Each row comes from the steps of one walk. Every step used is in the known rows, and no mark comes twice. Write the walk behind each row, first mark first.
Known rows
fumoguz gile laler: [ 0.95  2.54 -0.91 -4.40  5.07 -1.81  5.05  3.00  0.33  0.39  2.55  3.83
 -2.07  0.31  2.62 -0.43 -2.43  3.76 -1.21  1.99  1.46 -0.22  0.75]
gile fumoguz laler renerus kenu: [-0.43  0.59 -1.22 -6.27  6.03 -3.81  2.52  2.57  1.16  0.69  2.25  3.17
 -0.27  0.88 -3.08  1.25  0.61  6.00  0.86 -0.29  1.59  0.32  3.67]
fumoguz laler renerus kenu zanu fureg minimam: [ 1.42  1.48 -0.66 -5.20  6.08 -1.50  1.66  1.64  0.38  1.31  0.19  2.59
 -0.31  2.57 -4.61  2.99  0.48  3.56  0.60  1.04  2.98 -0.84  3.29]
minimam gile laler renerus kenu zanu fureg: [ 1.15  2.49 -0.23 -6.73  5.88  1.43  3.10  0.51 -0.55 -0.89  0.44  3.06
 -0.31 -0.36  0.21 -0.68 -1.44  5.30  0.99  3.27  2.36  1.10  5.90]
fureg minimam: [ 1.01  0.51 -0.71 -1.40  4.75 -0.09  3.26  2.58  0.97  1.12 -0.87  3.65
 -0.58  1.25 -1.96  0.30 -1.19  1.37  0.03  2.48  1.38 -1.52  0.06]
gile fumoguz laler renerus: [-0.55  0.50 -1.31 -4.92  5.93 -3.52  4.01  1.62  0.68  0.79  2.64  2.79
 -0.78  0.71 -1.87  0.80  0.43  4.96  1.40  0.43  1.08 -0.78  1.85]
kenu fureg: [ 1.43  1.10 -0.36 -0.88  3.54 -2.38  0.60  0.02  0.00  2.07  0.82  2.83
 -1.10 -1.00  1.86 -0.50 -2.87  2.18  1.96  2.74  3.17 -0.23 -1.31]
zanu fureg: [ 0.94  0.76  0.48 -3.27  4.72 -1.98  3.17 -0.20  0.33  0.73 -0.32  3.66
 -1.53 -0.69  2.53 -0.47 -2.36  1.71  1.59  2.39  1.76 -1.82 -1.76]
kenu fureg minimam: [ 1.55  1.12 -1.00 -0.39  3.61 -1.26  1.34  1.50  0.02  1.85 -0.16  3.24
 -0.61  0.36 -0.29  1.08 -1.53  2.56  0.91  2.51  3.07 -0.71 -1.21]
laler renerus kenu fureg minimam zanu: [ 1.48  2.04 -0.69 -3.44  5.47 -1.29  0.03  1.18 -0.25 -0.35 -0.10  3.72
 -1.00  1.30 -2.81  1.39 -0.65  3.60  0.50  2.06  4.61  1.16  2.43]
minimam gile laler: [ 1.04  1.58 -0.68 -4.43  5.35 -0.09  4.38  0.90  0.01 -0.58  0.23  3.43
 -0.88 -1.17  1.09 -1.25 -2.36  4.55  0.03  3.65  1.48  0.64  2.88]
zanu fureg minimam gile fumoguz: [ 0.84  0.86 -1.51 -3.96  4.36 -0.59  6.06  0.86 -0.83 -1.10 -0.91  4.02
 -0.20 -0.22  0.93  0.86  0.06  5.58  0.44  1.82  0.55 -2.29  0.51]
laler fumoguz: [-0.58  0.79 -0.63 -4.37  5.18 -0.72  1.95  1.28  0.83  2.55 -0.08  2.88
 -2.05  0.82  0.20 -1.98 -1.35  1.84  1.60  3.96  1.81 -0.87  0.73]
kenu zanu fureg minimam: [ 2.39  0.91  0.01 -2.53  3.99  1.22  3.53  0.76 -0.08  1.36 -0.62  3.03
 -0.33  1.03  0.35 -0.01 -0.79 -0.25  1.30  3.57  1.41 -2.96 -0.06]
renerus kenu zanu fureg minimam gile: [ 2.72  1.42 -0.41 -4.20  4.08  1.18  1.90  1.02 -0.23 -0.11 -1.66  3.30
  0.68  0.64 -1.39  0.45 -1.04  3.05  0.14  3.02  1.66 -1.03  4.06]
laler fumoguz gile: [-0.24  1.99 -1.74 -4.36  4.63 -1.63  3.20  1.87  0.07  1.94  1.18  2.81
 -2.93  1.60  1.48 -1.20 -1.59  3.34  0.17  2.88  1.12 -1.33  0.72]
fureg minimam gile: [ 1.59  1.12 -1.55 -1.40  4.51  0.63  3.94  1.28 -0.18 -0.49 -1.75  3.25
 -0.41  0.75 -1.98  0.21 -1.52  3.56 -0.44  2.84  0.70 -1.12  2.12]
gile fumoguz laler renerus kenu zanu: [ 0.70  0.74 -0.97 -6.03  5.46 -2.19  2.41  2.29  0.95  1.10  2.53  2.47
  0.35  1.23 -3.16  0.58  0.82  4.37  1.36  0.94  1.49 -0.16  4.76]
kenu renerus: [ 1.93  1.45 -0.23 -2.51  5.37 -1.98  2.46  0.88  1.78  2.68  1.66  2.79
 -0.53 -0.27  1.62  0.29 -2.76  2.36  1.54  3.38  2.20  0.32 -0.62]
gile laler renerus kenu zanu fureg minimam: [ 0.60  2.14  0.14 -6.74  6.46  1.44  2.92  3.36  0.59  0.64  0.84  3.64
 -0.12  1.30 -1.78  0.62  0.04  3.40  0.57  2.70  3.10  0.47  4.08]
kenu zanu: [ 2.28  0.55  0.32 -1.76  3.94  0.84  2.00  0.45  0.67  1.92  0.62  2.30
 -0.53  0.51  0.40 -2.11 -2.31 -1.13  1.73  4.22  1.00 -1.60  1.55]
zanu fureg minimam: [ 0.93  0.80 -0.14 -2.68  4.82 -0.93  4.09  1.33  0.22  0.62 -1.24  4.05
 -0.97  0.50  0.28  1.13 -1.02  2.06  0.64  2.14  1.67 -2.37 -1.76]
fumoguz gile laler renerus: [ 0.09  2.90 -1.01 -4.58  5.97 -1.26  4.91  2.85  0.09  0.02  3.07  3.18
 -2.38  1.00  1.53 -0.12 -2.19  4.56 -0.57  1.54  1.62  0.24  2.08]

Which walk is each row?
[ 0.24  1.78 -2.10 -3.85  4.70 -0.63  1.35  2.02 -0.57 -0.50  0.53  2.94
  0.35  0.30 -2.45  1.07 -0.18  7.61  0.76  0.89  2.56  1.28  4.86]
laler renerus kenu fureg minimam gile fumoguz
[ 1.14  3.30 -0.47 -6.70  5.58 -0.35  3.88  2.62 -0.21 -0.04  2.68  3.34
 -1.44  1.12  1.71  0.31 -1.54  4.54 -0.22  1.71  2.30  0.12  3.76]
fumoguz gile laler renerus kenu zanu fureg
[ 0.88  0.66 -2.01 -2.81  4.23  0.30  5.40  2.12 -0.16 -0.89 -0.57  3.60
  0.30  0.25 -1.29  0.10  0.04  5.26 -0.28  2.15 -0.15 -1.42  2.56]
fureg minimam gile fumoguz
[ 0.30  0.00 -1.09 -4.58  5.07 -4.10  4.12  1.80  0.93  1.05  2.03  3.34
 -0.50 -0.07 -0.88  0.62  0.12  4.25  0.86  0.92  0.82 -1.16  0.60]
gile fumoguz laler
[ 2.34  0.85 -0.33 -2.29  5.20 -0.59  3.91  1.08  0.20 -1.05 -1.43  4.57
 -1.24  1.37 -1.71  0.29 -0.52  0.21 -0.42  3.65  2.30 -1.63 -0.52]
fureg minimam zanu
[ 0.49  3.63 -1.80 -4.72  5.25 -1.32  2.85  4.22 -0.19  0.36  2.51  3.65
 -1.28  1.48 -0.45  2.16 -1.14  6.77 -1.40  0.63  3.69  1.42  3.03]
fumoguz gile laler renerus kenu fureg minimam
[ 1.55  1.35 -0.74 -2.33  3.88 -1.55 -0.56  2.64  0.75  1.69 -0.48  3.72
  0.15  0.41 -2.02  1.40 -1.48  3.76  0.08  1.51  3.71  0.65  1.41]
renerus kenu fureg minimam
[ 1.63  1.92 -0.71 -4.23  5.21  1.88  1.92  0.79 -0.58 -0.44 -0.92  2.59
  0.19  1.51 -2.68  0.54 -0.68  4.20  0.77  2.34  1.86 -0.45  5.39]
laler renerus kenu zanu fureg minimam gile
[ 0.81  1.65 -2.82 -2.59  4.65 -2.21  3.13  0.89 -1.38  0.29  1.09  2.40
 -0.25  0.58 -2.29  2.79  0.64  7.75  0.86  1.01  2.73 -0.04  2.16]
kenu fureg minimam gile fumoguz laler renerus
[ 0.21  2.02 -0.94 -4.70  6.29  0.49  4.24  0.84 -0.30 -0.88  0.83  2.84
 -1.24 -0.57  0.14 -1.17 -2.01  5.42  0.58  3.23  1.66  1.21  4.26]
minimam gile laler renerus
[ 2.44  1.91 -0.28 -6.24  4.84  1.53  2.97  2.08 -0.08 -0.20 -0.88  3.90
  0.74  0.35 -0.90  0.51 -0.49  3.99 -0.28  3.45  2.49 -0.08  4.77]
renerus kenu zanu fureg minimam gile laler
[ 2.58  1.63 -0.53 -3.12  4.28 -2.01  0.00  1.43  0.08 -0.04 -0.94  4.50
 -0.35  0.53 -1.83  1.47 -0.97  2.91 -0.22  2.53  4.66  0.69  0.87]
renerus kenu fureg minimam zanu
[-0.01  1.12 -2.07 -5.03  5.33 -3.64  1.86  3.11  0.46  1.16  2.01  3.23
  0.17  1.20 -3.79  2.99  1.46  7.17  0.62 -0.36  3.07  0.48  2.77]
gile fumoguz laler renerus kenu fureg minimam
[ 1.20  3.21 -0.73 -5.81  5.48  0.05  3.37  3.39  0.28  0.38  3.06  2.96
 -1.21  1.51  0.21 -0.32 -1.79  3.91 -0.64  1.91  1.94  0.77  5.02]
fumoguz gile laler renerus kenu zanu
[-0.17  1.91 -1.36 -6.40  5.85  0.51  4.04  1.21 -0.24  0.46 -0.02  3.26
 -1.70 -0.43  0.84 -1.85 -1.33  5.26  0.51  4.62  1.96  0.75  3.42]
minimam gile laler fumoguz
[ 0.44  2.28 -0.84 -6.13  6.29  0.38  4.08  1.94 -0.33 -1.21 -1.00  4.03
 -0.36  0.49 -1.43  1.66 -0.36  6.68 -0.27  1.76  2.67  0.37  3.63]
zanu fureg minimam gile laler renerus kenu
[ 0.76  1.73 -1.40 -3.58  5.77 -3.39 -0.11  2.24  0.44  1.75  0.75  2.62
 -0.49  1.88 -5.00  3.60 -0.23  5.57  0.30  0.20  4.20  0.84  2.44]
fumoguz laler renerus kenu fureg minimam
[ 1.43  2.22 -1.25 -4.95  5.74  2.86  3.26  2.94  0.03 -0.52 -0.32  3.03
  0.57  1.42 -3.51  0.38 -0.28  4.72 -0.59  3.32  1.98  0.89  6.83]
fureg minimam gile laler renerus kenu zanu
[ 0.47  3.52 -1.22 -5.12  5.33 -2.28  2.11  3.07 -0.18  0.47  3.17  3.26
 -1.68  0.47  1.22  0.92 -2.15  6.48 -0.62  0.90  3.45  1.81  2.95]
fumoguz gile laler renerus kenu fureg
[-0.06  2.30 -0.73 -5.07  6.04 -0.33  1.33  3.90  0.71  1.04  1.24  3.76
 -0.37  0.74 -2.22  1.26 -0.64  5.37  0.24  1.76  4.49  2.12  3.31]
gile laler renerus kenu fureg minimam
[-0.01  1.71 -1.86 -5.33  5.75  1.49  4.77  2.91 -0.07  0.43 -0.94  3.72
 -1.01  0.96 -1.64 -0.11 -0.02  5.19 -0.53  4.22  1.93 -0.03  3.21]
fureg minimam gile laler fumoguz
[ 1.01  2.65 -0.42 -5.92  6.49 -0.61  1.85  2.70  0.04 -0.68  0.79  4.48
 -0.86  0.69 -2.00  1.29 -0.06  4.48 -0.10  2.76  5.28  2.17  2.90]
gile laler renerus kenu fureg minimam zanu
[ 0.62  2.62 -1.03 -5.14  5.62 -0.49  1.45  0.95 -0.56 -0.40  0.92  2.97
 -0.57 -1.01 -0.11  0.01 -2.11  7.21  0.62  2.48  3.68  2.87  5.08]
minimam gile laler renerus kenu fureg
[ 2.33  1.09  0.22 -4.24  4.21  0.56  1.44  1.98  0.77  1.13 -1.01  3.63
  0.43  1.14 -1.39  0.51 -0.79  1.35  0.47  2.63  2.17 -1.32  2.49]
renerus kenu zanu fureg minimam
[-1.05  1.35 -0.41 -6.81  6.11 -0.27  3.30  2.87  1.14  2.17  1.01  3.70
 -1.85  0.18  0.75 -1.75 -0.88  2.96  1.00  4.48  2.73  0.35  1.38]
gile laler fumoguz
